Known rows, with every way that one mark hangs from another:
z_308(z_185 z_749 z_959): [-11 316 -135 -63 149 203 62 166 -60 220 343 133 -333 -102 -355 -236 -261 -303 13 -71]
z_308(z_185(z_179(z_287 z_886)) z_749(z_27) z_959): [-108 360 -160 -59 247 -254 -9 231 -57 -23 324 126 -35 -12 -112 -269 14 -132 -175 -110]
z_185(z_179(z_287 z_886 z_959) z_308(z_749)): [-164 -227 124 504 7 -383 -101 -173 59 148 -320 135 275 22 272 -34 -77 323 46 22]
z_185(z_179(z_287 z_886 z_959(z_308(z_749(z_27))))): [-131 -130 169 172 -129 -288 -168 -210 10 44 -42 40 254 130 69 32 184 -49 -201 -6]
z_886(z_179(z_287)): [201 103 15 183 -212 253 -162 -168 -29 -237 -419 78 -49 147 354 293 -279 313 -53 106]
z_308(z_749 z_959): [77 78 -40 -18 -55 258 32 14 -105 133 208 105 -328 2 -208 -184 -203 -162 -90 -7]
z_886(z_179(z_185 z_287)): [40 90 93 68 -211 84 -19 -187 105 -290 -362 15 -62 64 441 215 -192 250 88 75]
z_185(z_179(z_287 z_886 z_959) z_308(z_749(z_27))): [-98 -183 59 265 94 -412 -32 -71 6 50 -194 85 213 96 221 -47 244 309 -19 -8]
z_308(z_185(z_179(z_287 z_886)) z_959): [-73 253 -93 106 3 -214 -245 10 34 -15 -51 156 234 2 104 -141 -433 -1 -27 50]
z_179(z_185 z_287 z_886): [-68 -194 203 186 -517 -373 22 -463 109 -130 -108 0 159 37 420 35 -176 43 47 101]
z_886(z_179(z_185 z_287 z_959(z_308(z_749(z_27))))): [-143 121 283 -197 -21 -45 62 -146 121 -132 -209 6 -90 -3 205 213 290 -28 54 -99]
z_749(z_308): [311 -129 -100 26 -130 470 -107 -167 -149 -53 -114 -152 -155 167 45 219 -180 121 2 145]
z_308(z_749 z_959(z_179)): [94 -35 10 151 -55 295 18 91 44 23 149 116 -243 -118 -307 -160 -168 -154 -24 48]
z_749(z_27(z_287) z_308(z_185(z_179) z_959)): [206 211 -350 -479 399 276 -60 430 -193 -71 70 -223 69 -72 -147 46 -27 102 -39 -14]
z_886(z_179(z_185(z_308(z_749(z_27) z_959)) z_287)): [-34 208 74 -194 178 -50 128 166 110 -284 -210 69 -247 -41 366 -67 179 236 150 -117]
z_185(z_179(z_886) z_308): [28 -307 -81 384 -88 -51 -104 -79 75 -64 -231 24 227 230 185 -143 -244 282 72 205]
z_27(z_287 z_749(z_308(z_185(z_179(z_886)) z_959))): [108 -85 -359 -108 258 297 -80 325 -205 117 191 -303 355 -152 -95 244 -351 91 30 -84]
z_749(z_27): [291 -86 -164 -162 -243 265 -2 -116 -137 -111 108 -48 -193 272 -88 57 215 16 -114 136]
z_308(z_185): [133 109 -179 78 -127 250 -64 -92 -37 111 81 39 -128 81 -173 40 -263 -110 55 114]
z_185(z_308): [207 -249 -91 205 -191 218 -51 -137 28 53 -206 46 -110 139 78 -4 -110 194 136 159]
z_886(z_179(z_185 z_959(z_308(z_749(z_27))))): [-146 56 218 -296 52 140 142 -60 83 -105 -57 -57 -184 75 -14 115 271 -143 94 -33]

Rows:
[21 -80 -17 -245 26 70 263 294 51 -93 301 -76 -145 -290 -277 -170 180 -127 21 -46] : z_308(z_749(z_27(z_287)) z_959(z_179(z_185)))
[-166 -284 72 408 103 -198 -6 -86 34 176 -172 81 193 95 45 -133 -111 207 83 97] : z_185(z_179(z_886 z_959) z_308(z_749))
[-30 -113 -34 -308 106 -60 312 215 39 26 153 -71 -173 -187 -24 -254 185 22 178 -92] : z_179(z_185(z_308(z_749(z_27(z_287)) z_959)))
[-170 -56 281 -144 -209 -234 43 -303 123 101 14 -13 -69 -71 55 79 444 -209 45 -113] : z_179(z_185 z_287 z_959(z_308(z_749(z_27))))
[-57 -179 103 352 -275 -306 -282 -391 -16 21 -396 78 431 138 298 172 -244 274 -68 184] : z_185(z_179(z_287 z_886 z_959))
[-279 -181 407 -57 -328 -516 91 -419 135 42 74 -17 109 -33 158 27 327 -255 10 -76] : z_179(z_185 z_287 z_886 z_959(z_308(z_749(z_27))))
[-131 -263 292 172 -336 -251 136 -145 303 -224 241 -33 13 -109 -17 -101 357 -333 -41 -68] : z_959(z_179(z_185 z_287 z_886) z_308(z_749(z_27)))
[264 -83 -25 -46 -23 460 -165 23 -9 -142 -148 -80 -111 -3 -60 129 -234 57 89 147] : z_749(z_308(z_959(z_179)))
[-227 -7 310 237 -231 -324 -92 -359 64 292 11 122 175 -81 -18 95 -124 -315 -20 -63] : z_179(z_287 z_886 z_959(z_308(z_185 z_749)))
[-94 -314 -19 140 166 -265 105 119 -79 130 -86 -46 293 15 -1 -64 141 273 1 36] : z_185(z_179(z_886 z_959) z_308(z_749(z_27(z_287))))
[111 117 -269 -119 99 181 236 272 -170 160 450 -76 -197 -98 -382 -43 96 -171 -123 -89] : z_308(z_185 z_749(z_27(z_287)))
[-96 118 -32 121 35 -86 -35 61 66 -5 337 27 17 74 -170 -171 164 -323 -221 -119] : z_959(z_308(z_185(z_179(z_287 z_886)) z_749(z_27)))
[-85 215 -227 -200 309 -108 135 422 -136 68 422 -7 82 -129 -302 -288 -104 -161 -172 -85] : z_308(z_185(z_179(z_886)) z_749(z_27(z_287)) z_959)
[16 113 -83 222 -97 127 -277 -66 138 49 -38 63 108 54 -67 9 -169 -173 -59 16] : z_959(z_308(z_185(z_179(z_287))))
[29 228 -104 -25 161 -1 -244 51 -46 -79 -126 -23 152 4 174 17 -394 90 19 37] : z_749(z_308(z_185(z_179(z_287 z_886)) z_959))
[-98 -263 76 -176 56 -178 296 -16 32 176 -40 -106 -15 -168 -5 0 317 117 244 -37] : z_179(z_185(z_308(z_749(z_27(z_287)))) z_959)
[-109 205 125 10 128 306 -26 -6 23 113 -116 67 -126 22 -179 176 -168 -187 71 -17] : z_886(z_179(z_959(z_308(z_185 z_749))))
[-43 -1 -46 135 162 -306 -48 153 16 -94 -29 129 70 51 205 -307 118 220 -81 -59] : z_185(z_179(z_287 z_886) z_308(z_749(z_27) z_959))
[-50 238 70 -199 183 267 18 68 -15 22 -10 23 -186 101 -212 162 127 -193 14 -45] : z_886(z_179(z_959(z_308(z_185 z_749(z_27)))))
[-118 69 169 -92 124 -158 129 -49 102 -136 -379 40 -109 -19 372 164 286 323 217 -71] : z_886(z_179(z_185(z_308(z_749(z_27))) z_287 z_959))
[61 69 11 200 -62 131 -23 103 202 -31 267 51 -152 -137 -339 -3 306 -360 -84 -120] : z_959(z_179(z_287) z_308(z_185 z_749(z_27)))
[79 -41 -169 -282 251 4 -33 164 -199 7 -24 -258 332 14 -61 245 13 153 -18 64] : z_749(z_27(z_287) z_308(z_185(z_179(z_886 z_959))))
[155 27 -146 -306 27 190 148 237 -224 68 317 -31 -213 -94 -257 -126 75 -92 -185 -66] : z_308(z_749(z_27(z_287)) z_959)
[262 179 -259 -575 242 299 12 328 -230 -23 118 -216 -60 -103 -163 126 -10 -8 5 -22] : z_749(z_27(z_287) z_308(z_185 z_959))
